Every row comes from one small tree of marks. The marks that hang from a mark follow it in brackets, in the order of their numbers. Every link used is in the known rows. Which tree was each row made from?
Known rows
Q_609(Q_503(Q_208)): |  0.14 |  0.36 | -0.04 | -0.02 | -0.23 |  3.65 | -0.38 |  0.21 | -4.59 |  0.13 |  1.98 |  1.84 |  4.39 | -0.10 |  1.30 | -1.21 | -0.17 | -0.23 |
Q_609(Q_496(Q_658) Q_503(Q_399)): |  1.91 |  0.62 | -0.33 | -3.09 | -0.18 |  6.28 |  1.48 |  0.99 | -4.61 | -0.78 |  0.88 |  1.23 |  4.12 |  3.34 | -1.85 |  0.36 | -0.74 | -1.61 |
Q_399(Q_496(Q_609) Q_503(Q_658)): |  0.76 | -1.65 |  3.41 | -2.04 | -0.16 |  0.41 | -1.73 | -0.97 | -3.03 | -2.46 |  2.77 |  3.09 | -0.95 |  2.28 | -2.02 |  0.30 | -2.82 |  2.91 |
Q_399(Q_496 Q_503): |  0.49 | -2.52 |  0.88 | -2.61 |  0.44 | -0.53 | -2.79 |  0.25 | -0.47 | -1.47 |  0.08 |  0.44 |  0.66 |  1.47 | -1.94 |  0.42 | -3.18 |  3.32 |
Q_208(Q_496(Q_399 Q_609(Q_503))): |  1.22 | -2.34 |  3.69 | -1.47 | -4.85 |  6.23 |  3.93 | -0.96 | -5.05 |  2.59 | -2.16 |  0.74 |  2.04 |  1.69 |  0.39 |  2.02 | -0.35 |  0.61 |
Q_503(Q_647 Q_658): |  2.37 |  2.31 |  1.35 |  0.38 |  0.84 | -0.09 | -2.06 |  0.50 | -3.13 | -1.52 |  3.04 |  3.01 | -1.41 |  1.50 |  0.01 | -0.96 | -2.41 |  1.59 |
Q_609(Q_503(Q_208(Q_496(Q_658)) Q_399)): |  0.24 |  1.02 | -0.35 | -2.95 | -0.62 |  6.94 |  0.82 | -0.43 | -6.44 | -0.02 |  0.94 |  3.58 |  5.58 |  1.26 |  2.93 |  1.54 |  0.08 |  1.26 |
Q_503(Q_208 Q_399(Q_496) Q_647 Q_658): |  2.72 |  4.45 | -1.68 | -1.41 |  2.18 | -1.25 | -6.31 | -0.18 | -3.06 | -3.43 |  3.13 |  5.87 |  0.32 |  2.08 |  0.40 | -0.45 | -1.47 |  3.69 |
Q_503(Q_208 Q_399(Q_496)): |  1.28 |  1.78 | -2.48 | -1.30 |  0.89 |  0.86 | -4.74 | -0.74 | -1.51 | -1.76 |  0.29 |  2.69 |  1.85 |  0.54 |  0.55 |  0.47 |  0.52 |  3.15 |
Q_503(Q_208(Q_496(Q_399 Q_609)) Q_658): |  2.01 |  1.27 |  1.50 | -0.55 | -2.51 |  5.56 |  1.39 | -3.14 | -5.73 |  0.97 |  1.73 |  3.18 |  1.83 | -0.60 |  4.56 |  1.10 | -1.51 |  1.70 |
Q_399(Q_503): | -0.11 | -2.00 |  2.28 | -1.00 |  0.30 |  0.87 | -1.41 |  0.29 | -0.16 | -1.62 |  1.41 |  0.25 |  0.49 |  0.68 | -0.84 | -0.28 | -3.00 |  1.88 |
Q_496(Q_399 Q_609 Q_658): |  0.76 | -1.28 |  2.84 |  1.59 | -1.91 |  4.80 |  2.29 | -1.59 | -4.56 | -0.61 |  0.55 |  0.45 | -0.46 | -2.59 |  0.52 |  2.99 | -0.34 | -0.09 |
Q_503(Q_208 Q_399 Q_647 Q_658): |  1.99 |  4.94 | -0.43 |  0.17 |  2.07 |  0.28 | -4.92 | -0.26 | -2.99 | -3.28 |  4.31 |  6.05 |  0.25 |  1.43 |  1.33 | -1.32 | -1.25 |  2.05 |
Q_208(Q_496(Q_658)): |  0.79 | -0.77 |  0.17 | -1.29 | -1.77 |  5.27 |  2.73 | -0.60 | -4.73 |  0.83 |  0.13 | -0.09 |  2.06 | -0.09 |  2.94 |  2.49 | -1.45 |  2.03 |
Q_503(Q_208 Q_399(Q_496) Q_658): |  2.22 |  2.73 | -1.74 | -2.47 |  1.96 |  1.49 | -5.15 | -1.49 | -2.88 | -2.05 |  1.91 |  4.57 |  1.23 |  1.54 |  1.20 | -0.09 | -0.47 |  2.87 |
Q_208(Q_496): |  1.25 | -0.63 |  0.26 | -1.25 | -2.34 |  3.70 |  1.58 | -0.42 | -2.44 |  1.49 | -0.96 | -0.30 |  1.37 |  1.32 |  2.14 |  0.94 | -1.21 |  2.40 |
Q_609(Q_503(Q_399 Q_647)): |  1.43 |  1.34 |  1.57 | -0.81 | -0.02 |  0.79 | -2.43 |  1.81 | -2.36 | -1.48 |  0.47 |  3.37 |  0.49 |  3.74 | -2.71 | -0.43 |  0.22 |  1.15 |
Q_496(Q_399(Q_503(Q_208 Q_658))): |  1.30 |  0.21 |  1.66 | -1.92 |  1.73 |  2.46 | -3.28 | -1.90 | -2.08 | -1.48 |  2.90 |  2.75 |  1.90 | -1.13 |  2.18 | -0.78 | -4.97 |  1.12 |
Q_496(Q_399(Q_503(Q_208)) Q_658): | -0.18 | -0.98 |  0.84 | -0.84 |  1.22 |  3.59 | -1.44 | -1.22 | -2.87 | -1.94 |  2.49 |  1.18 |  3.27 | -3.44 |  2.29 |  1.17 | -4.35 |  0.96 |
Q_496(Q_609(Q_503(Q_647)) Q_658): |  0.18 | -0.05 |  3.36 |  1.66 | -1.68 |  2.65 |  2.11 |  1.54 | -7.36 | -1.95 |  3.31 |  2.96 |  0.67 |  0.68 | -1.92 |  0.94 | -0.03 | -0.06 |
Q_496(Q_399(Q_503(Q_208)) Q_609 Q_658): | -0.88 | -1.40 |  2.89 |  0.78 | -0.32 |  3.83 |  0.17 | -1.90 | -4.40 | -2.59 |  3.54 |  2.29 |  2.12 | -3.65 |  1.45 |  1.63 | -2.67 |  0.73 |
Q_496(Q_399(Q_503(Q_647)) Q_658): |  0.83 | -1.02 |  2.73 | -0.45 |  0.76 |  0.77 | -1.57 |  0.54 | -2.13 | -2.48 |  1.74 |  1.32 |  0.04 | -1.27 | -0.89 |  1.59 | -5.08 |  1.57 |

Write each row's tree
|  1.24 |  3.18 | -2.47 | -0.38 |  1.61 |  0.01 | -4.57 |  0.44 | -3.99 | -3.80 |  2.76 |  4.35 |  1.57 | -0.16 |  0.50 |  1.43 | -0.61 |  3.26 | : Q_503(Q_208 Q_399(Q_496(Q_658)) Q_647)
|  2.72 |  0.21 |  0.68 | -1.85 | -0.54 |  0.30 | -1.10 |  1.21 | -0.16 | -1.56 |  1.18 |  0.07 |  1.22 |  2.05 | -2.49 | -1.02 | -6.14 |  0.95 | : Q_609(Q_496(Q_399(Q_503(Q_647))))
| -0.72 | -2.98 |  2.78 | -1.14 | -0.70 |  1.46 | -0.11 | -0.19 | -4.03 | -3.03 |  2.36 |  1.46 |  0.27 | -0.11 | -1.94 |  2.18 | -2.06 |  2.67 | : Q_399(Q_496(Q_609 Q_658) Q_503)
|  2.70 |  3.48 | -1.43 | -3.47 |  0.94 |  5.62 | -1.16 | -0.12 | -4.83 | -0.85 |  3.27 |  4.13 |  4.90 |  4.15 |  0.20 | -2.46 | -1.21 | -1.22 | : Q_609(Q_496 Q_503(Q_208 Q_399 Q_658))
|  3.60 |  2.35 |  0.38 | -2.30 | -0.34 |  2.58 |  0.44 |  2.02 | -5.29 | -0.48 |  3.34 |  2.70 |  2.27 |  4.85 | -2.03 | -2.67 | -3.43 | -0.99 | : Q_609(Q_496 Q_503(Q_647 Q_658))
|  0.61 | -1.26 |  1.07 |  0.47 | -1.64 |  2.49 |  1.05 | -0.68 | -5.31 | -1.68 |  1.39 |  1.17 | -0.07 | -0.78 | -0.83 |  2.81 |  0.27 |  1.76 | : Q_399(Q_496(Q_609 Q_658))
| -1.19 | -1.01 |  2.11 | -0.55 | -2.52 |  3.30 |  1.04 | -1.19 | -3.50 | -1.19 |  3.19 |  2.51 |  2.75 |  0.19 |  2.44 |  0.27 | -2.01 |  3.27 | : Q_399(Q_503(Q_208(Q_496(Q_609))))
|  3.98 |  0.38 |  0.73 | -3.67 | -0.69 |  6.10 |  1.51 | -0.17 | -4.52 |  1.70 |  0.10 |  0.50 |  3.37 |  3.13 | -0.89 | -1.04 | -3.58 | -2.13 | : Q_609(Q_496(Q_399) Q_503(Q_658))
| -0.01 | -1.13 |  2.10 |  0.12 | -3.29 |  5.62 |  4.23 | -1.10 | -5.97 |  0.05 |  1.25 |  0.97 |  1.00 | -0.19 |  2.20 |  2.92 | -0.20 |  1.81 | : Q_208(Q_496(Q_609 Q_658))
| -0.72 | -1.30 |  1.02 | -0.35 | -0.69 |  0.16 | -2.31 | -0.79 | -2.93 | -2.98 |  3.17 |  2.69 |  1.76 | -0.23 | -0.49 |  0.06 | -1.53 |  3.30 | : Q_399(Q_496(Q_609) Q_503(Q_208))
|  1.15 |  2.75 |  1.05 | -1.02 | -1.50 |  4.76 | -0.32 | -2.42 | -4.77 | -1.05 |  2.89 |  5.42 |  1.31 |  1.99 |  3.60 |  0.63 |  0.54 |  2.88 | : Q_503(Q_208(Q_496(Q_609)) Q_399 Q_658)
|  0.45 |  1.22 | -0.41 | -2.86 | -1.31 |  5.37 | -0.46 | -0.30 | -4.19 |  0.70 | -0.10 |  3.26 |  4.91 |  2.66 |  2.24 |  0.09 |  0.49 |  1.93 | : Q_609(Q_503(Q_208(Q_496) Q_399))
|  1.05 | -1.55 |  2.55 | -0.33 | -3.79 |  6.52 |  4.19 | -2.00 | -5.42 |  1.03 | -0.67 |  0.32 |  0.81 | -1.26 |  2.50 |  3.94 | -1.10 |  1.27 | : Q_208(Q_496(Q_399 Q_609 Q_658))
|  3.70 |  1.18 |  1.38 | -2.94 |  0.41 |  0.81 | -1.71 |  0.70 | -1.45 | -1.89 |  2.85 |  1.69 |  0.69 |  2.88 | -1.83 | -1.53 | -7.27 |  0.80 | : Q_609(Q_496(Q_399(Q_503(Q_647 Q_658))))
|  0.30 | -2.20 |  2.08 | -1.13 | -1.92 |  3.93 |  1.90 |  0.26 | -7.37 | -0.79 |  0.89 |  1.71 |  1.79 |  0.72 | -1.87 |  2.16 |  0.71 |  0.48 | : Q_399(Q_496(Q_609(Q_503) Q_658))
|  0.82 |  2.23 |  1.18 | -0.46 |  2.31 | -1.04 | -4.07 |  0.34 | -3.09 | -3.72 |  6.12 |  4.76 |  1.18 |  0.63 |  1.00 | -2.28 | -4.94 |  2.48 | : Q_399(Q_503(Q_208 Q_647 Q_658))
|  0.54 | -1.03 |  0.80 | -1.72 |  1.11 | -1.51 | -2.80 |  1.57 | -2.95 | -3.58 |  2.66 |  1.99 |  0.36 |  0.62 | -2.05 |  1.31 | -4.42 |  3.66 | : Q_399(Q_496(Q_658) Q_503(Q_647))
|  1.24 | -0.85 |  2.74 | -0.49 | -0.05 | -1.05 | -2.82 |  0.70 |  0.16 | -1.79 |  0.58 |  1.18 | -0.55 |  0.15 | -1.70 |  0.21 | -4.82 |  2.16 | : Q_496(Q_399(Q_503(Q_647)))
|  1.11 |  0.70 |  3.99 | -1.34 | -0.80 |  4.38 | -0.08 | -0.65 | -4.92 | -1.36 |  1.70 |  4.65 | -0.11 |  3.92 | -1.77 |  0.11 |  1.43 | -0.17 | : Q_496(Q_609(Q_503(Q_399 Q_658)))
|  2.27 |  0.80 |  0.91 | -3.41 | -1.23 |  6.67 |  0.87 | -1.73 | -6.36 |  2.25 |  0.26 |  2.89 |  4.78 |  0.90 |  4.08 |  0.11 | -2.71 |  0.56 | : Q_609(Q_503(Q_208(Q_496(Q_399)) Q_658))
|  1.01 | -0.73 |  3.93 |  1.16 | -2.11 |  3.56 |  1.96 |  0.55 | -6.71 | -1.00 |  1.47 |  2.54 |  0.55 | -0.41 | -1.71 |  1.94 | -0.93 | -0.62 | : Q_496(Q_399 Q_609(Q_503(Q_647)) Q_658)
|  3.02 | -0.71 |  0.15 | -2.63 | -1.94 |  5.45 |  2.03 |  0.55 | -3.05 |  2.02 | -1.36 | -1.19 |  3.90 |  2.20 | -1.67 | -0.57 | -2.34 | -1.95 | : Q_609(Q_496(Q_399) Q_503)
| -1.52 | -1.18 |  2.03 | -0.65 | -1.90 |  4.68 |  2.21 | -1.39 | -5.76 | -2.01 |  4.36 |  2.66 |  3.45 | -1.17 |  3.18 |  1.61 | -2.44 |  2.71 | : Q_399(Q_503(Q_208(Q_496(Q_609 Q_658))))
|  1.79 | -1.14 |  0.73 | -1.92 | -2.01 |  6.03 |  2.46 | -1.44 | -3.97 |  1.70 | -1.76 | -0.53 |  2.06 | -1.24 |  3.18 |  3.51 | -2.45 |  1.44 | : Q_208(Q_496(Q_399 Q_658))
|  1.25 |  1.40 |  1.04 |  0.36 | -0.69 |  0.02 | -2.05 |  0.35 | -4.13 | -3.94 |  1.75 |  4.00 | -1.68 |  1.45 | -2.53 |  2.73 |  0.63 |  3.26 | : Q_503(Q_399(Q_496(Q_609 Q_658)) Q_647)
|  1.12 | -0.68 |  3.98 | -2.02 | -3.27 |  5.92 |  3.65 | -0.76 | -7.21 |  1.40 |  1.16 |  3.11 |  1.69 |  3.73 |  0.89 |  0.48 | -0.34 |  0.90 | : Q_208(Q_496(Q_609(Q_503(Q_658))))
|  0.45 |  0.08 |  0.87 |  0.42 | -3.00 |  6.68 |  3.06 | -2.73 | -6.48 |  0.35 |  1.29 |  1.82 |  3.15 | -2.93 |  4.62 |  3.11 | -0.92 |  1.45 | : Q_503(Q_208(Q_496(Q_399 Q_609 Q_658)))
|  1.70 | -1.62 |  0.75 | -2.94 | -0.13 |  4.55 |  1.16 | -0.15 | -2.05 | -1.07 |  1.16 | -1.02 |  2.83 | -0.15 | -0.77 |  0.92 | -5.62 | -0.34 | : Q_609(Q_496(Q_399(Q_503) Q_658))
|  1.68 |  0.55 | -0.85 | -1.08 | -2.09 |  4.76 |  0.37 | -1.85 | -2.86 |  1.70 | -0.87 |  0.51 |  3.41 | -1.53 |  4.48 |  1.32 | -1.91 |  1.98 | : Q_503(Q_208(Q_496(Q_399)))
|  0.81 | -0.63 |  0.11 | -2.50 | -1.69 |  7.81 |  2.46 | -1.11 | -7.22 |  2.01 | -0.17 |  1.37 |  6.09 | -1.35 |  4.04 |  2.05 | -2.10 |  0.20 | : Q_609(Q_503(Q_208(Q_496(Q_399 Q_658))))
|  1.24 | -0.15 |  3.35 | -1.22 | -0.06 | -2.30 | -2.89 |  0.51 | -3.32 | -3.85 |  3.97 |  4.33 | -2.09 |  2.91 | -2.77 | -0.08 | -3.77 |  3.79 | : Q_399(Q_496(Q_609) Q_503(Q_647 Q_658))
|  1.54 | -1.46 |  2.54 | -0.10 | -4.46 |  4.90 |  2.85 | -1.84 | -3.14 |  1.67 | -1.83 |  0.04 |  0.05 |  0.11 |  1.54 |  2.54 | -0.66 |  2.02 | : Q_208(Q_496(Q_399 Q_609))
|  1.34 |  2.53 |  0.63 | -2.13 |  1.70 |  4.35 | -2.71 | -0.66 | -4.60 | -1.20 |  2.56 |  5.17 |  3.10 |  2.34 |  1.22 | -1.32 |  0.01 | -0.01 | : Q_609(Q_503(Q_208 Q_399 Q_658))
|  1.03 |  2.08 |  0.96 | -2.15 |  0.40 |  0.66 | -2.34 | -0.09 | -3.75 | -1.97 |  4.98 |  4.62 |  2.32 |  1.75 |  3.08 | -1.34 | -5.45 |  3.96 | : Q_399(Q_503(Q_208(Q_496) Q_647 Q_658))
|  2.42 |  0.47 |  0.83 | -4.41 |  0.99 |  2.60 | -3.23 |  0.01 | -3.74 | -0.54 | -0.64 |  3.77 |  1.23 |  4.87 | -2.14 |  0.28 | -0.31 |  1.55 | : Q_609(Q_503(Q_399(Q_496) Q_658))
|  1.10 | -2.02 |  5.00 | -2.77 | -2.41 |  4.20 |  1.27 | -2.13 | -3.26 |  0.14 |  0.87 |  2.19 | -0.10 |  1.75 |  1.19 |  1.60 | -4.09 |  2.54 | : Q_208(Q_496(Q_399(Q_503(Q_658)) Q_609))
|  0.40 |  1.89 | -1.43 | -1.68 | -0.25 |  5.56 | -0.14 | -1.34 | -4.45 | -0.95 |  1.32 |  3.10 |  3.74 | -0.35 |  4.17 |  1.97 | -0.24 |  2.57 | : Q_503(Q_208(Q_496(Q_658)) Q_399)
|  0.45 | -2.25 |  3.93 |  0.17 | -2.43 |  6.27 |  3.18 | -0.86 | -6.55 |  0.33 |  0.18 |  0.97 |  1.58 | -1.06 | -0.67 |  2.50 | -0.04 | -1.39 | : Q_496(Q_399 Q_609(Q_503) Q_658)
|  1.72 | -0.46 | -0.32 | -2.30 | -0.94 |  6.25 |  3.47 |  1.25 | -6.04 |  0.23 |  1.64 | -0.28 |  4.77 |  1.95 | -0.97 | -0.29 | -2.01 | -2.16 | : Q_609(Q_496(Q_658) Q_503)
|  0.32 |  0.75 |  1.20 | -1.28 |  2.10 |  1.66 | -3.00 | -1.04 | -2.62 | -2.23 |  4.77 |  3.46 |  1.94 |  0.01 |  1.95 | -1.79 | -3.86 |  1.54 | : Q_399(Q_503(Q_208 Q_658))
|  0.22 | -0.45 |  0.53 | -0.20 | -1.83 |  2.49 | -0.07 | -0.29 | -6.24 | -0.69 |  1.86 |  2.87 |  3.30 |  0.71 | -0.57 | -0.14 |  1.23 |  1.07 | : Q_399(Q_496(Q_609(Q_503(Q_208))))
|  0.27 | -2.65 |  1.03 | -2.64 |  1.14 |  1.09 | -1.75 |  0.26 | -2.57 | -2.37 |  1.28 |  0.58 |  1.32 |  0.04 | -1.19 |  1.85 | -3.53 |  2.94 | : Q_399(Q_496(Q_658) Q_503)
